Each row was made from one small tree. Brackets hold a mark, then the marks that hang from it, in alphabetical order. Every link used is in the known rows. Write each row's tree.
Known rows
(bigilo (mibi dizu gilep) rabiz): -10.9	-9.0	-4.5	8.6	-3.1	14.4	30.4	2.3	-2.8	27.7	58.3	1.6	29.8	-18.1	-42.1	0.5	7.3	1.2	-28.8	-27.6	11.6	3.5	34.1	-4.2	-5.3
(gilep mibi): -2.9	-2.9	-1.8	2.4	6.6	20.0	7.3	-14.0	9.0	-7.6	-7.0	5.5	8.8	-8.6	-16.1	-7.5	9.9	-4.0	-8.4	-10.2	1.7	17.7	1.3	15.3	2.1
(gilep (rabiz tabuv)): 1.1	-0.3	9.3	1.2	-6.2	-11.0	-4.6	15.0	0.6	-14.5	-1.8	-27.0	28.8	7.8	9.2	-5.7	-10.6	-27.1	10.4	-2.7	-18.1	-2.2	-8.8	-6.6	20.2
(bigilo (mibi gilep) rabiz): -10.0	-6.0	-7.9	5.9	-4.8	5.6	11.3	6.5	2.6	28.6	43.4	-1.6	33.6	-17.8	-20.9	2.4	-8.1	9.6	-12.6	-21.8	18.4	1.9	42.5	13.4	2.3
(gilep (rabiz (bigilo mibi)) zube): 9.3	7.7	6.7	7.4	1.3	-13.0	-1.3	48.6	16.3	12.7	3.4	-23.6	-8.7	27.9	0.7	18.5	-10.3	-21.7	13.5	-6.1	-20.4	-19.0	11.1	3.8	41.1
(rabiz gilep): -6.6	5.2	8.8	2.5	-2.0	8.5	-3.4	20.0	-26.5	-3.3	-12.7	-8.2	5.3	-7.0	9.4	12.8	4.1	2.5	0.0	-0.2	-0.8	-20.6	-10.9	-1.3	-17.7
(tabuv (rabiz bigilo gilep)): -29.2	-10.8	5.1	9.3	18.0	-14.1	10.0	24.4	-35.1	13.7	-16.0	-32.1	21.0	12.0	19.9	24.8	-22.9	-18.7	-1.5	-4.7	-2.6	-21.7	-35.9	-19.0	-4.5
(zube (tabuv rabiz)): -2.6	-18.4	6.0	16.4	0.1	-26.6	13.1	1.8	6.8	-2.6	-2.7	-46.9	52.6	0.2	-3.2	5.2	-34.3	-13.2	5.9	-7.3	1.5	10.1	-28.8	-19.7	9.6
(bigilo (mibi dizu (gilep zube))): 21.0	5.8	-5.5	6.1	-18.8	26.1	26.7	21.0	2.8	26.0	27.8	-3.3	4.5	2.7	-39.6	14.2	7.6	1.4	-22.1	-18.7	-9.5	9.5	22.7	-6.7	5.5
(bigilo rabiz): -14.6	-12.8	-5.4	0.0	0.6	-11.1	8.3	-11.1	2.6	8.0	12.2	-2.8	29.3	-6.5	-10.5	-5.7	-10.2	-11.1	-3.6	-8.3	8.1	-2.9	17.0	0.3	-6.1
(mibi (gilep (zube tabuv))): 47.0	13.0	-13.0	3.2	-21.0	2.1	5.7	-10.7	9.9	7.7	-11.7	-39.0	36.0	11.6	-26.7	8.6	-30.6	-5.4	-1.9	-15.1	-4.5	28.3	2.0	-17.9	1.2
(dizu mesan): 1.1	-9.9	1.9	11.4	-0.9	3.3	-15.5	-3.6	-16.8	-8.0	-26.0	2.9	5.0	-10.1	-8.5	1.0	7.5	15.9	9.5	-3.7	-6.3	9.6	10.3	-12.8	6.5
(mesan dizu): -12.8	3.8	2.9	-1.4	5.9	17.7	6.1	-4.8	0.9	6.3	-6.3	13.1	3.3	3.0	-8.0	1.1	1.6	-11.1	6.3	-3.3	-9.4	10.6	-9.9	-21.7	-17.9
(tabuv (rabiz bigilo)): -24.1	-17.8	-2.7	11.2	22.7	-20.7	10.5	0.2	-7.1	16.2	-4.2	-20.5	17.8	18.8	13.5	9.1	-26.8	-21.1	-1.7	-4.6	-4.3	-2.1	-22.7	-18.7	12.0
(rabiz bigilo gilep): -16.5	13.8	7.2	6.4	15.2	1.2	-1.2	17.0	-38.5	0.5	-19.2	-18.7	-6.6	10.5	25.2	18.3	-7.3	-1.9	4.7	-4.2	-1.0	-26.1	-18.7	-13.2	-3.7
(bigilo (mibi dizu (gilep rabiz zube))): 29.9	6.1	1.5	0.8	-23.9	10.4	17.3	35.3	15.4	22.9	40.0	-2.8	1.6	6.9	-53.2	9.6	12.6	-22.9	-17.0	-16.1	-24.6	4.5	17.8	-0.7	17.5
(tabuv (rabiz (gilep mibi zube))): -6.3	-20.5	0.0	9.0	-10.8	11.6	19.6	26.8	-6.5	8.4	-32.2	-27.1	40.9	3.4	-19.4	17.5	-13.3	-24.1	-13.6	-13.1	-3.1	7.5	-18.7	5.1	-7.3
(mibi dizu): -1.7	-5.7	2.8	1.6	3.5	10.0	19.5	-5.5	-5.1	-1.4	15.3	6.6	-4.9	2.1	-19.0	-2.2	15.2	-9.7	-12.1	-5.3	-9.6	5.6	-8.2	-15.4	-5.7
(gilep mibi rabiz (zube (dizu mesan) tabuv)): 52.2	-9.8	14.7	20.5	-17.4	-10.6	-8.7	11.8	22.5	-40.1	-44.0	-47.5	42.4	5.6	-52.0	-1.5	-30.4	-5.5	24.1	-17.9	-28.6	44.2	-3.5	-19.3	25.6
(rabiz bigilo (gilep mibi)): -20.3	10.7	3.8	6.2	21.8	23.2	10.1	5.7	-29.7	-6.2	-25.3	-16.2	1.8	5.1	8.4	7.1	2.8	-7.0	-5.7	-13.3	1.5	-8.4	-18.4	4.3	-5.0
(tabuv (rabiz (gilep mibi (zube dizu)))): 8.4	-22.8	8.1	13.7	-13.5	4.8	20.4	32.4	0.4	-6.9	-33.9	-42.8	47.5	4.8	-25.1	22.5	-41.5	-9.9	-9.2	-9.9	-8.9	18.3	-24.9	-6.2	-13.3
(mibi (dizu mesan) (gilep (zube (tabuv rabiz)))): 31.9	-24.0	-8.9	21.3	-18.6	-1.6	22.9	-10.2	-7.7	13.5	-17.8	-40.9	66.8	5.5	-58.7	10.2	-26.5	-12.5	-9.7	-27.8	-16.5	40.7	-11.4	-51.8	0.0
(zube dizu (gilep mibi)): 7.2	-3.4	14.9	16.9	-1.8	14.5	14.7	-2.9	22.1	-24.4	-27.3	-22.5	21.6	-13.0	-30.5	-7.2	-1.4	1.6	-13.2	-4.1	-2.2	14.7	-4.3	-8.8	-17.3

Write each row's tree
-4.0	11.5	-1.5	10.0	17.6	18.2	20.8	4.4	-11.9	24.9	38.5	-5.4	-9.6	7.0	-12.1	10.4	7.3	4.8	-21.6	-20.1	-2.9	0.7	6.7	-16.7	8.6 -> (rabiz (bigilo (mibi dizu gilep)))
18.3	-15.6	4.9	17.7	-15.3	24.6	17.4	6.6	-1.4	-23.2	-35.0	-20.4	37.0	7.6	-46.9	-11.6	11.0	-31.5	0.9	-23.8	-35.7	32.3	-2.2	-22.1	23.8 -> (gilep (mibi (dizu mesan)) (rabiz tabuv) zube)
34.5	5.3	-16.7	-3.5	-19.3	24.2	21.1	-11.5	-0.8	20.8	11.7	-0.7	11.0	12.6	-44.0	6.2	1.0	-16.5	-24.5	-15.6	-13.0	20.5	7.5	-19.7	-13.3 -> (mibi dizu (gilep zube))
-7.4	-11.5	18.3	26.1	21.4	-11.4	22.7	13.9	-14.7	-20.4	-28.5	-77.8	56.0	8.4	1.2	14.5	-56.0	-7.2	5.7	-18.1	-3.1	15.0	-52.7	-28.5	-3.3 -> (zube dizu (tabuv (rabiz bigilo (gilep mibi))))
2.1	-16.2	23.1	19.7	-5.0	-27.2	13.2	28.3	-10.5	-19.2	-16.0	-72.3	60.5	-4.7	0.3	20.0	-57.1	1.0	12.4	-6.2	-4.8	4.2	-44.1	-32.2	-11.3 -> (zube dizu (tabuv (rabiz gilep)))
-12.3	-10.0	-0.7	10.3	2.3	-13.5	10.9	35.6	-25.2	20.2	-33.9	-45.1	26.6	28.5	9.0	32.5	-34.0	-27.4	-0.1	-5.4	-8.3	-21.2	-29.2	-20.6	-4.0 -> (tabuv (rabiz bigilo (gilep zube)))
-19.1	8.4	6.1	7.6	25.5	30.0	31.4	0.1	-33.2	-5.7	-8.2	-11.3	-6.9	7.3	-11.4	5.5	19.4	-17.9	-18.9	-19.2	-7.9	-5.1	-29.9	-9.5	-10.5 -> (rabiz bigilo (gilep (mibi dizu)))
25.3	-11.1	25.6	17.7	-11.1	-17.8	-15.7	20.7	7.7	-29.3	-32.1	-21.5	20.3	-9.1	-37.4	-4.5	1.5	-3.5	9.1	0.8	-31.8	0.6	5.2	-32.9	-2.7 -> (zube (dizu mesan) (gilep rabiz))
53.0	2.8	18.3	2.2	-22.2	-33.1	-1.1	25.8	32.0	-24.7	-13.9	-61.3	31.4	21.3	-28.1	5.4	-48.1	-19.8	23.0	-3.1	-29.0	16.1	-11.3	-23.8	15.7 -> (gilep rabiz (zube dizu tabuv))
14.5	4.5	-1.4	0.4	-0.9	-13.8	-0.3	17.9	-2.1	-2.3	-28.0	-46.6	20.4	41.1	12.8	5.4	-30.8	-41.8	17.1	-6.6	-27.8	-5.3	-13.8	-20.4	32.8 -> (gilep (rabiz bigilo tabuv) zube)
-19.7	-6.0	-4.8	16.7	-4.8	8.1	13.3	6.1	-6.5	16.8	28.3	-30.6	61.8	-16.5	-3.2	-1.8	-24.5	6.4	-8.5	-26.0	18.7	5.9	33.1	3.8	9.7 -> (bigilo (mibi gilep) (rabiz tabuv))
25.6	13.6	18.4	17.0	-4.3	-14.9	8.7	26.0	-13.3	-20.6	-43.3	-80.2	27.2	25.9	7.8	30.4	-61.5	1.1	24.4	-6.1	-11.8	-5.7	-30.4	-37.7	-0.7 -> (rabiz bigilo (gilep (zube dizu tabuv)))
-37.1	-17.4	4.6	20.1	21.3	-17.2	13.3	34.0	-0.3	22.3	11.4	-27.7	10.6	7.3	21.0	18.8	-20.0	-2.1	2.6	-7.9	5.0	-13.1	-8.2	-5.4	28.0 -> (tabuv (rabiz (bigilo mibi)))
-24.6	8.6	10.8	14.8	16.4	5.0	6.4	18.5	-48.4	-9.2	-33.8	-46.6	22.3	15.3	42.3	15.8	-23.6	-9.5	12.4	-7.8	-2.2	-22.4	-27.5	-21.7	-0.9 -> (rabiz bigilo gilep tabuv)
44.3	11.3	5.1	10.3	-24.0	0.9	22.0	30.3	21.0	9.0	33.9	-38.3	28.0	10.1	-51.2	11.0	-5.7	-20.7	-6.1	-23.9	-22.7	11.4	5.7	-13.5	22.0 -> (bigilo (mibi dizu (gilep rabiz (zube tabuv))))
16.0	-13.6	29.9	26.3	-10.4	-13.8	-10.8	21.2	-1.9	-37.9	-46.8	-51.1	49.2	-4.7	-18.9	-6.7	-13.6	-7.4	20.2	-2.1	-27.6	3.6	-2.8	-44.0	4.1 -> (zube (dizu mesan) (gilep (rabiz tabuv)))
11.3	4.6	-2.2	6.9	2.9	3.7	9.6	7.3	6.2	-11.2	-34.3	-41.7	30.2	32.5	-3.3	-4.2	-20.6	-44.3	5.6	-16.0	-23.7	15.4	-11.9	-5.9	34.6 -> (gilep mibi (rabiz bigilo tabuv) zube)
-11.8	-8.4	1.6	26.3	18.8	-7.5	36.7	6.5	-4.5	22.6	34.0	-52.8	39.9	7.4	-14.6	16.8	-26.6	-10.0	-13.9	-27.9	-1.7	13.5	-22.4	-36.2	20.0 -> (zube (tabuv (rabiz (bigilo (mibi dizu gilep)))))
-32.9	-20.9	10.9	25.0	1.3	4.9	37.4	15.8	-6.9	2.6	30.0	-27.0	48.2	-11.3	-9.5	-4.4	-3.3	-7.2	-5.6	-22.2	5.1	-8.6	16.7	-9.9	16.8 -> (bigilo (mibi dizu) (rabiz tabuv))
-19.9	0.6	7.5	13.5	0.5	33.7	13.2	11.0	-30.5	-21.5	-33.7	-28.3	38.0	-9.2	11.2	1.5	-4.6	-3.1	-2.9	-14.1	2.3	3.0	-18.2	4.0	-4.9 -> (rabiz (gilep mibi) tabuv)
-28.6	2.5	9.0	24.6	19.9	4.3	8.3	27.2	-10.4	1.0	-3.5	-41.1	10.4	10.6	42.0	11.3	-19.4	8.3	14.3	-10.0	4.3	-12.4	0.0	-7.6	37.5 -> (rabiz (bigilo mibi) tabuv)
0.6	2.5	5.4	-3.2	21.9	9.1	21.0	-8.5	5.4	-5.9	14.2	0.3	-8.9	17.0	-29.0	-12.1	20.7	-42.8	-14.9	-17.2	-25.7	8.9	-20.2	-7.3	16.7 -> (gilep (mibi dizu) (rabiz bigilo))
26.4	14.7	-0.9	9.4	-2.3	3.9	5.7	28.2	12.5	16.1	1.6	-34.5	1.0	19.5	-7.7	20.9	-43.7	16.6	-2.7	-12.3	-2.5	13.3	18.9	-14.9	13.9 -> (rabiz (bigilo (mibi (gilep (zube dizu)))))
-45.3	-16.0	20.4	25.0	-2.3	15.7	38.0	39.6	-33.4	-1.4	18.2	-39.6	50.0	-16.0	-0.2	14.7	-2.1	-6.3	-3.0	-21.8	7.2	-28.3	7.8	-8.9	0.3 -> (bigilo (mibi dizu) (rabiz gilep tabuv))
-5.0	-9.5	17.3	21.8	-18.3	1.1	39.9	43.4	-8.1	-0.6	7.6	-54.3	49.3	-4.8	-31.0	24.8	-13.8	-10.9	2.1	-24.9	0.1	-23.2	9.4	-14.4	1.5 -> (bigilo (mibi dizu) (rabiz (gilep (zube tabuv))))
0.4	3.8	0.7	7.1	-2.0	26.4	23.4	8.2	-1.7	22.1	46.3	6.8	-3.3	-12.4	-28.4	4.5	16.6	10.2	-23.5	-17.7	-1.2	8.6	14.8	-4.6	-0.5 -> (bigilo (mibi dizu gilep))
-20.4	-7.6	12.4	18.3	17.3	-25.9	12.0	17.8	-30.7	-1.3	-21.6	-65.3	43.8	13.1	21.5	23.6	-42.0	-17.2	11.3	-10.9	-1.0	-14.8	-49.3	-31.4	0.5 -> (zube (tabuv (rabiz bigilo gilep)))
